Known rows, with every way that one mark hangs from another:
K380[K722]: [ 6  6 -5  2 -2 -3 -6  0  7 -4 -1 -2  2 -4  2  1 -3  1  0  8  2 -3  6 -3
 -6  5 12]
K506[K304 K961 K972[K423]]: [ -4  15  21   1  -1  -3 -11   6  -7  -6   9  -2   7  -3   0 -10 -10   1
  -5   6   3   1   2  17 -11  -8   4]
K591[K961[K506[K304 K972[K423 K971]]]]: [ -8  15  12   1   1   3 -14   9   7   3  12  -2  10  -7   3  -3  -9   0
   4   8   0   6   1   5  -5 -10   5]
K722[K961[K423]]: [  0   6   0   3   0  -1  -3   0   9  -3  -2  -2  10  -3  -1  -3 -13   2
   3   5  -2   1   6  -7  -1   5   7]
K722[K380 K961[K423[K972] K506]]: [  1  12   5   1   4   5  -4   3  16  -2   3   2  16  -3  -3   2  -8   1
   1   7   3   3  10 -29  -5  -4   8]
K515[K304]: [  3   8  -5   4  -2  -8 -11   2   0  -2  -1  -4   5  -4  -5  -1   1   0
   5   7   0   0   6   0  -2   6   8]
K722[K304[K423[K972] K515] K961[K591]]: [  3  16   4  -2   0  10   3   5   2   0   4  -8  10  -8  -4   1   2   4
 -16   5   1  10   5 -32   5   4   7]
K515[K304[K423[K972]] K445[K246]]: [ 11  15   7  -1  -2  -1  -4   3  10   4   5  -3   8 -12  -8   2  10  -1
   9   9   4  -1   8 -32  -7   3   6]
K971[K972]: [ 5  5 -8  3  2 -7  0  5  6  0 -3 -4  8 -3  2 -3 -8 -1  7  6 -1 -6  6 -6
 -3  3  6]
K591[K961]: [  2  -1  -6   6  -3  -4   0   4   5  -1  -2   0   5  -5  -2  -5 -12   0
   8   5   0  -9   3   1  -1   0   9]
K711[K972]: [ 6  4  3  2  3 -5 -2 -1 -1 -2 -3 -2  7 -1 -2  0 -3  1  2  7  2  8  6 -1
  0  2  5]
K972[K122 K423 K971]: [ -4  17  -5   3   2   9 -16   3   3  -4   3  -4   5  -5   9  -2  -8  -2
  11   5 -10  14   1   2   6   2  10]
K304[K423[K972] K515]: [  6  12   7   0  -3   4   7   5  -3  -2   3  -6   5  -8  -1   4   3   2
 -11   5   2   5   5 -26  -6   1   8]
K961[K506 K591]: [-6  6  0  4  1  4 -4  1 13  0  0  1  9 -7  3  8  4  2 -1  8  5  6  6  2
  5 -3  6]
K506[K304[K423]]: [ -2   9   7  -1  -2   4   0   5   8  -5   1 -10   7  -6  -3  -2   4  -3
  -3   5   3   7   4   2  -7  -2   4]
K506[K304 K961[K591] K972[K122 K423 K971]]: [ -8  25  16   0   3  13 -20   5   3  -3  12  -2   8  -3   8  -4 -11   0
   2   5  -1  13   0  31   0 -11   6]
K506[K961]: [  1   4   3   5  -3  -5  -2   3  -2  -5   0  -1   6  -1  -1  -4 -15   0
   1   4   2  -8   3   8  -5  -6   8]
K304[K423]: [  1   5  -2   1  -3   2   2   4   7  -4  -2  -6   6  -5   0   2   0  -1
   0   5   0   4   4 -10  -4   0   6]
K506[K961 K972[K423 K971]]: [  0  16   8   3  -2  -2 -12   7  -5  -4   9   0   7  -1   5  -2 -18   2
   1   5  -2   3   1   6  -7  -7   8]
K961[K423[K972[K122 K971]] K506 K591]: [ -2  17   5   0   5  20 -12  -3  15   3   6   2  13  -9  10  13  -7  -3
  10   8  -1  19   7  -5   5  -4   8]
K591[K961[K423[K972]]]: [  7   3   3   4  -1   1   1  -1   4   0   0   2   9  -8  -2  -1 -15  -1
   8   6   2  -5   6 -13  -7   1  10]
K971[K972[K122 K423]]: [ -1  15  -5   2   5   2 -10   3   3  -3   1  -4   7  -4   8  -8  -8  -1
   9   7  -8   3   3  -4   4   3   7]
K515[K304[K423] K445[K246]]: [  2  13   3  -1  -3  -3  -5   3  12   3   3  -5   7 -11  -7   1  13   1
  11   8   2  -1   6 -19  -4   2   4]
K304[K423[K972[K122]] K515[K445[K246]]]: [  5  20  13  -2   0  11   1   4   4   3   7  -3   6 -13   0   2   7   1
   3   6   0   3   6 -28  -2   0   7]
K515[K304[K423[K972[K122]]] K445]: [  9  22   0   0  -1   5 -17   2   5  -1   4  -1   6  -7  -6  -4   4   1
   9   8  -1  -2   6 -15  -4   1   8]
K722[K304[K423[K972] K515[K445[K246]]] K380]: [  4  20   8  -5   1   6   2   7   3   0   7  -7  11 -13  -9  -1  14   2
  -3   6   6   5   8 -44  -6   0   6]
K722[K961]: [  4   5  -5   4   0  -4  -3   5   7  -4  -3  -2   7  -1  -2  -5 -12   2
   1   5  -3  -4   5  -6   2   4   9]
K380[K722[K304]]: [  5   8  -6   0   1  -3 -10  -1   0  -5   0  -7   4  -5  -2  -3  -2  -1
  -2   8   1   2   7  -9  -3   8  11]

Rows:
[ -9  10   2   0   4   7  -9  -2  12   0   3  -3  15  -7  -1   1  -4   3
  -3   7   2  12   8 -12   7   2   3] -> K722[K304 K961[K423 K506 K591]]
[  9  20  -3  -1   0  10 -14   5   6  -1   4  -6   6  -5   0   5  -4  -5
   9   7  -5  12   5 -15  -1   1   9] -> K515[K304[K423[K972[K122 K971]]]]
[  0  15  14  -5   1   3  -8   7  18  -1   9  -5   8  -3  -1  -1  -1   2
 -13  10   5   1   7 -10 -11  -6   6] -> K380[K722[K961[K506[K304[K423] K972]]]]
[ -9  25  18  -3   5  23 -11  -1   8   4  12  -2  13 -12   7  11   1  -1
  -1   7   2  22   6   3   1  -6   6] -> K961[K423[K972[K122 K971]] K506[K304[K515]] K591]
[ -5  13  -2  -2   0   6   0   8  -3  -5   2 -12   8  -6  -6  -1  10   3
 -10   4   3  10   6 -21  -4   0   6] -> K722[K304[K423 K515] K380]
[ 11  15  -2   0  -2   3  -8   6   7   0   4  -7   7  -6  -3   7  -2  -3
   4   7  -1   8   5 -22  -6   2   9] -> K515[K304[K423[K972[K971]]]]
[ -6  23  18  -3   0  11  -2   3  11   4  11  -1  11 -15  -3   4  18   7
 -12   8  11   4   6 -15  -6  -9   3] -> K961[K506[K304[K423[K972] K515[K445]]] K591]
[  5  26   1  -1   0  13  -9   5   2   1   8  -3   6  -9   2   1   0   3
   2   4  -3   4   4 -19  -3  -3   9] -> K304[K423[K972[K122 K971]] K515[K445]]
[  6  24   8  -3   1  14  -3   6   7   5   9  -4   7 -13   3   5   2   0
   8   5  -3   8   5 -27  -1  -2   9] -> K304[K423[K972[K122 K971]] K515[K445[K246]]]
[  2  20   9  -7   2  17  -6   4  30   3  11  -4  12  -7   3   9  -1   0
  -9   9   4  10   5 -21  -3  -7  10] -> K380[K722[K961[K506[K304[K423[K972[K971]]]] K591]]]
[ -7  20  17   0   0   5 -14   6   3  -2  12  -2   9  -4   5  -1  -9   3
  -3   5   3  10   0  23  -5 -10   5] -> K506[K304 K961[K591] K972[K423 K971]]
[ 11  15  -3   3   3   9 -11   4   4  -2   1  -2   6  -4   5   3 -14  -5
  10   5  -6   8   5  -5   2   1  12] -> K423[K972[K122 K971]]
[-10  14   4   0   4   8  -7   7  25  -2   3  -1  14  -3  -3   0   3   3
  -3   7   6   5   7   3   2  -8   5] -> K722[K380 K961[K506[K304] K591]]
[ -3  14  -6   1   2   0  -5   9  -2  -5   1  -8   9  -2  -8  -8  -2   5
  -9   3  -1   2   7 -17   2   4   9] -> K722[K304[K515] K380 K961]
[-10  11   0   1   4   9  -5   1  24   0   1   2  17  -4   0   6   0   6
   1   7   4   7   8  -9   2  -5   6] -> K722[K380 K961[K423 K506 K591]]
[ -6  16  -5   0   2   5  -4   7   5  -2   1  -6  11  -4  -5  -3   4   8
 -10   4   2   7   6 -11   7   3   8] -> K722[K304[K515] K380 K961[K591]]
[ -6  20  15  -2   5  12 -20   3   8   0  10  -3  12  -6   5   3  -9  -5
   8   8  -1  18   7  18  -6  -7   3] -> K961[K423 K506[K304 K972[K122 K971]]]
[  2  13  19  -1  -1  10   3   3   9  -3   6  -4  10  -7  -2   2  -5  -1
  -8   5   8   3   3   2  -8 -11   5] -> K506[K304[K423[K972]] K961[K591]]
[  2   7   4   3   1   7  -4   1  11   5   6   2  13  -9   2   6 -17  -3
  11   7   1   2   5 -19  -5  -6   9] -> K591[K961[K423[K972[K971]] K506]]
[  1  18   4  -6   0   3  -2   4   9   2   8  -9   7 -11  -5  -5   7   6
  -8   8   2  -2   6 -38  -3   5   9] -> K380[K722[K304[K423 K515[K445[K246]]] K961]]
[  3  12   0   2  -1  -8 -10   2   7   3   2  -1   6 -11  -7  -2   7   1
  14   8   2  -5   7  -9  -2   6   6] -> K515[K304 K445[K246]]
[-9  6  5  2  1  7 -4 -4 14  1  2  1 12 -9  4 10  3  2  2  8  5 11  7  0
  1 -2  4] -> K961[K423 K506 K591]
[  3  19  -5  -2   6  13  -9   2  16  -1   2  -4  17  -4  -3   3 -10   1
   4   4   0  16   8 -22   2   3  10] -> K722[K304 K380 K961[K423[K972[K971]] K591]]
[ -2  19  25  -4   0   7   4   5   9   5  13  -5  10 -17  -4   4  15   1
  -6   8   9   4   7 -30  -8  -7   3] -> K961[K506[K304[K423[K972] K515[K445[K246]]]]]
[  2  11   3   2   1  -1 -11   8   5   1   5  -1   8  -4   3   7  -9  -1
   3   7   1   7   6  -1  -4  -5   5] -> K961[K506[K972[K971]]]
